Each row was made from one path, in order. Every step used is in the known rows, and no mark comes twice. Write each row's path.
Known rows
a-w-q-e-h: [-2.99  1.85  0.15 -3.89 -0.07 -2.35  3.51  0.38  1.07  0.25 -1.91 -0.44
  3.23  1.87 -3.31  0.57 -1.00 -0.82  0.56 -0.61 -0.75 -2.44 -0.20  2.42]
l-w-h-e: [ 4.51 -3.53  2.02 -2.98 -4.83  0.52 -0.76 -0.31  0.00  2.05 -1.40  0.15
 -3.42  2.76  1.53  1.39  1.01  3.64  1.33  2.92  0.33  0.15 -0.41 -0.63]
a-w-h: [-0.95  2.30  1.18 -1.69 -0.21 -1.27  5.03  3.13 -0.25  2.78 -2.44 -0.61
  1.45  2.66 -4.77  1.38  0.95  2.43 -0.95  1.98 -1.91  0.15 -0.62  2.06]
s-q-e-h: [ 0.64 -0.27 -5.13 -0.38  2.67 -2.14 -3.26  1.20  1.55 -4.23 -3.60 -1.46
  0.74  3.25 -1.71 -2.47  0.31 -2.37  1.38 -0.80  2.51 -1.20  3.32 -2.23]
a-w: [-1.86  1.13 -0.61 -1.48 -0.26  2.12  4.74  2.41  0.32  0.96 -4.02 -0.21
 -1.65  1.23 -2.01 -0.30  1.30  2.27  0.13  0.85 -1.62  2.19  1.15  0.59]
l-w-q-e-h: [ 1.76 -2.85  0.27 -5.29 -4.03 -1.50 -3.09 -1.43  3.32 -0.20 -2.73 -1.56
 -1.57  3.57  0.11  0.13 -0.90  1.10  1.64 -0.04  1.05 -2.14  0.34  1.74]
h-w-q-s: [ 0.13 -1.33  0.41  0.78  1.31 -3.33 -2.15  0.20 -0.97  4.56  0.88  0.59
  0.43 -5.29  1.45  0.89 -1.87 -1.70 -2.86 -1.22 -1.63  1.63  0.54 -0.90]
a-e-h: [-2.88  2.70 -0.83 -2.44 -1.19  2.20  3.90 -0.74 -0.85 -3.62 -0.26 -0.75
  0.63  3.97 -1.27 -0.84  4.23  0.69  1.63 -0.05  0.57  1.82  2.11 -1.32]
q-w-a-e-h: [-1.16  0.86  1.67  1.11  0.19 -1.05  3.33  0.85 -2.24 -0.23  1.78 -0.25
  2.56 -2.92 -0.69  1.14 -1.73 -5.33  1.80 -0.24  1.29 -2.36 -1.13  1.87]
s-q-w-a-e-h: [ 0.34  1.75 -3.55  2.80  0.77 -1.96  0.27  0.49 -0.31  0.67 -0.16 -0.72
  3.68  0.93 -3.00 -1.91 -3.50 -5.77  1.25 -0.31  1.89 -3.66 -2.31  0.02]
e-h-w-q-s: [-2.36 -0.19 -0.65 -2.72  1.92 -4.45 -1.59 -1.72  0.53  0.12  2.83 -1.89
  3.87  0.31  1.07 -1.51  0.61 -0.18  0.91 -3.54 -1.65 -0.10  1.02  0.84]
s-q-w-h-e: [ 2.72 -1.08 -3.34  2.58  1.57 -4.28 -2.16  1.44 -1.52  2.33 -2.10  0.33
  1.80 -1.40 -1.73 -0.68 -2.68 -3.77  0.11  0.77  2.12 -2.17  0.22 -2.23]
q-e-a-w: [-1.68  0.07  0.76  0.81  0.14  2.26  2.61 -0.69 -0.96 -4.32 -0.45  0.06
 -2.38 -0.93 -0.17 -1.24 -0.66 -1.62  2.39 -0.36  0.88  0.23  2.79  0.65]
a-w-q: [-2.18  2.24 -0.44 -2.26 -0.84  0.17  3.49  1.68  1.71  3.57 -3.14  0.04
  0.28  1.34 -4.08  1.15 -1.35  2.17 -2.23 -0.06 -2.28 -0.39 -1.57  1.84]
s-q-w: [ 1.21 -1.11 -5.17  2.58  2.36 -2.23 -3.19  2.24  0.71  1.20 -4.82 -1.07
 -0.55 -1.39 -1.90 -2.37 -2.38 -3.59  0.09 -0.39  2.08 -0.14  1.81 -1.75]
h-w-l: [ 1.77 -2.42  3.84  3.04  2.66  1.18 -3.31  0.07 -0.44  2.49  1.77  1.65
  0.11 -4.51  3.70  0.60  2.44  3.27 -2.19  0.82 -1.61  2.88 -0.18 -0.08]
w-l-y: [ 0.32 -1.42  2.27  1.63  0.95  0.24 -8.45  5.04  3.49 -0.47 -2.61  0.46
 -3.19  1.60  1.82 -0.39  2.99  5.38 -2.93  5.22 -0.33  0.10 -0.11 -1.65]
h-w-a-e-q: [-0.27  1.76  1.56  1.60 -2.01  1.43  2.32 -3.10 -1.97  1.57  4.87  1.54
  2.37 -2.74  2.63  0.84 -0.81 -1.24 -0.76 -0.77 -1.22  0.97 -4.11  1.84]
l-w: [ 2.83 -3.49 -0.47 -2.95 -4.04  3.03 -2.01  0.60  2.66  0.59 -4.89 -1.40
 -6.51  2.77  1.38 -0.57  1.31  4.17  1.17  1.38  0.08  2.55  1.68 -0.21]
e-h-w-a: [-0.72 -0.01  0.72 -1.86  1.16 -0.37  0.57 -1.51  0.16 -2.21  4.09 -1.40
  2.59  1.25  2.30 -0.92  1.44  2.29  1.47 -3.45 -1.98  0.66 -1.03  2.42]
s-q-e: [ 2.31 -0.89 -4.51  1.71  2.29 -0.68 -3.40  2.66  0.91 -2.23 -5.50 -0.18
 -2.17  0.45 -1.61 -0.88 -0.71 -2.75 -1.07  0.93  2.67  0.13  3.43 -3.47]
q-s: [-0.89 -1.34 -0.99  1.30  3.53 -1.06 -1.35  5.13 -0.26 -0.07 -3.18 -0.88
 -4.16 -2.85 -0.21  0.95  1.11 -2.70 -1.59  1.35  0.61  2.37  5.26 -3.89]

Which path is each row?
[-1.99  1.69  2.20  0.05 -0.49  1.30  2.49 -2.76 -1.96 -0.86  3.50  0.98
  4.05  1.18  1.05 -1.15  3.96  0.50  1.50  0.57 -0.39  1.27 -0.25 -0.19]
a-e-h-w-l
[ 1.77 -0.12 -3.17  1.27  1.95 -2.33 -2.43 -0.12  0.19 -2.48  0.06 -0.46
  2.92  1.31 -0.21 -1.92 -1.89 -3.78  1.04 -1.11  1.47 -2.27 -0.06 -0.64]
s-q-e-h-w-a
[-3.15  2.97 -0.17  0.63 -1.25  3.14  2.86 -2.39  1.95  0.70  1.58 -0.71
 -1.01  2.51 -3.19 -1.95 -2.80  3.20 -0.08 -2.48 -2.65 -0.59 -2.57  3.21]
e-a-w-q
[ 2.41 -0.92  1.85 -0.74  0.57 -0.55  0.64  2.10 -2.24  0.39  0.25  1.22
 -1.39 -0.42  0.04  3.55  2.37  3.05 -1.96  1.64  0.01  0.97  1.08 -2.24]
w-h-e
[-1.01 -1.11  2.09 -0.90  3.04 -0.88 -2.50 -1.82  0.86 -1.36  3.46 -0.99
  3.60  0.85  2.85 -1.74  3.95  3.91  1.53 -1.92 -1.53  0.95  0.40  1.49]
e-h-w-l
[-1.84  2.05  0.62 -2.42 -1.26 -1.84  4.72 -0.87 -1.06  1.96  0.95  0.69
  3.49  2.05 -1.51  0.78  0.81  1.43  1.13  1.15 -1.08 -1.61 -2.13  1.59]
a-w-h-e-q
[-2.02  3.83  0.83  2.17 -0.68  1.00  2.48  0.59 -0.44  0.16  3.15  0.56
  1.11 -0.49 -1.34  2.45 -1.16 -4.15 -1.78  1.35  0.58 -2.14 -3.33  0.39]
w-a-e-q-s
[-4.26  3.09 -1.97  0.13 -0.81 -0.66  1.56 -1.09 -0.86 -0.92  0.29 -0.10
  1.05  0.01 -0.78 -0.49  1.73 -4.27  0.38  1.20  1.76  0.44  1.47 -1.78]
a-e-q-s
[ 1.52  0.91  2.72  2.64 -1.59  2.87  3.39 -0.85 -3.24  2.16  3.37  2.18
  0.06 -3.69  2.32  1.55 -0.68 -0.89 -1.60  0.38 -1.49  2.25 -2.86  0.26]
h-w-a-e
[-0.55  0.23  0.53  0.02  0.57 -0.01 -2.48 -0.40  1.61 -1.67 -0.25 -0.13
 -2.19 -1.29 -1.55  1.61 -2.50 -0.11 -2.41 -1.81  0.52 -1.28  0.71  0.75]
w-q-e-a
[-0.86  3.50  1.78  0.14 -0.90  3.22  4.42  1.11 -0.53 -1.89  2.67  0.01
  0.77  2.64 -1.79  2.04  0.78 -0.16 -0.85  0.33 -0.40 -0.89 -2.72  0.95]
w-a-e-h
[ 0.73  2.85  2.19  2.28 -1.38  4.66  4.15  2.52 -1.24  0.17  0.83  1.38
 -2.17 -0.33 -1.84  3.58 -0.28 -0.45 -3.09  2.07 -0.30  0.35 -2.60 -0.35]
w-a-e
[ 0.85  1.76 -2.93  2.84  0.88 -1.32 -0.13  0.07  0.27 -0.94 -1.16 -0.49
  1.47  3.00 -4.44 -2.55 -3.03 -2.79  0.90  0.52  1.35 -2.61 -0.35 -0.01]
s-q-e-a-w-h
[ 0.28 -2.92  3.10  3.21  4.17 -1.47 -3.55  3.05  0.06  1.80 -1.42  0.44
  0.15 -6.22  0.97  1.42  0.56 -1.44 -0.68  1.53  1.43 -0.69  1.58  0.39]
q-w-l
[ 0.49 -1.36  1.41  0.76 -0.15 -0.82 -1.83 -3.17 -0.97  0.76  2.71  1.06
  0.16 -4.51  2.38  0.17 -2.44 -0.50 -1.15 -2.74 -0.86  0.95 -0.21  1.17]
h-w-q-e-a
[-3.99  0.56 -3.29 -0.84  2.53 -3.28 -3.57  0.39  2.41 -1.46 -0.45 -2.19
 -0.02 -0.55  0.69 -0.60  1.16 -1.94 -0.03 -1.28  1.06 -0.14  2.62 -0.56]
e-q-s
[ 1.51 -1.09 -2.15  1.84  3.38 -2.77 -4.74 -0.49  0.77 -1.87 -0.28 -0.03
  3.77  1.01  0.11 -2.62  0.24 -2.40  1.05 -0.01  1.90 -1.91  1.14 -1.45]
s-q-e-h-w-l
[-0.60 -2.34  0.26 -2.64  1.95 -2.30 -0.73 -1.00 -1.42 -5.42  0.20 -0.78
  1.22 -1.55  3.39 -0.82  2.53 -1.77  3.12 -1.86  1.40  1.36  4.93 -0.27]
q-e-h-w
[ 0.24 -1.52  0.01  1.47 -0.31  5.92  0.68 -2.88 -1.90 -3.44  2.77  1.95
 -5.61 -1.62  4.47 -0.90  0.87  3.29  1.28 -1.68 -0.04  2.34  1.48 -3.34]
h-e-a
[ 1.58  0.48  1.14 -1.40 -6.58  3.33  0.93 -2.23  1.96  1.30  0.57 -0.26
 -1.83  3.75  0.36  0.61 -1.33  0.46  1.31  2.06  0.49 -1.74 -4.53  2.39]
l-w-a-e-q
[ 0.88 -1.01  0.44 -0.48  0.09 -0.94 -1.80 -1.14  0.11  3.53  0.39  0.71
 -0.29 -3.56  1.51  0.96 -0.88  2.11 -3.13 -2.11 -2.06  2.62 -0.54  0.54]
h-w-q
[-1.28  0.41  0.55  0.55 -1.99  4.23  3.48 -4.04 -1.52 -0.15  3.35  2.63
 -2.07 -0.54  1.78 -0.96 -1.59  2.25  1.07 -1.56 -1.29 -0.16 -1.69 -0.97]
h-e-a-w-q
[ 1.56  1.30 -3.21  4.34  0.50 -0.90  0.09  1.74 -0.88  2.32 -1.74  0.45
  1.45 -1.31 -2.98 -0.72 -4.29 -6.10 -0.51  0.91  2.02 -2.50 -2.15 -0.89]
s-q-w-a-e
[-1.57 -0.94 -1.05 -3.23  1.45 -1.01 -0.41 -2.12  0.20 -2.85  1.76 -1.99
  1.72  1.56  2.86 -2.55  3.29  3.12  2.56 -3.60 -1.52  2.74  2.34  0.90]
e-h-w
[ 1.27 -1.96  1.23 -0.44  0.39 -2.18 -1.94 -0.99 -1.21  1.75  0.12  1.33
  0.25 -5.36  2.42  1.58 -1.28 -1.01 -2.18 -1.44 -0.45  1.58  0.79 -0.02]
h-w-q-e
[-0.68 -0.54  2.85  2.88 -0.26  5.63  2.63 -3.24 -1.69 -0.82  4.21  3.20
 -1.84 -1.35  3.08 -1.12  0.37  3.00  1.71  0.26 -0.97 -0.16 -1.38 -1.48]
h-e-a-w-l
[ 0.31  0.33  0.35 -1.86  0.16 -2.45 -0.91 -0.73 -0.63 -0.36  1.97  0.36
  1.30  0.74  0.66  2.51  2.14  2.56 -0.82  0.27  0.41 -0.78 -0.58 -0.47]
w-h-e-q
[ 3.77 -2.30  1.37 -3.12 -3.99 -0.44 -1.60  1.39  2.10  2.37 -3.20 -2.00
 -3.34  4.22 -1.32  0.96  1.01  4.36  0.23  2.63 -0.22  0.53 -0.18  1.46]
l-w-h
[ 3.99 -2.33  1.72 -1.14 -4.25  3.82 -0.82  1.25  2.67  1.42 -1.96 -0.72
 -5.40  2.45  0.90  1.42 -1.37  2.86 -0.17  1.74 -0.51  0.01 -2.44  1.65]
l-w-a
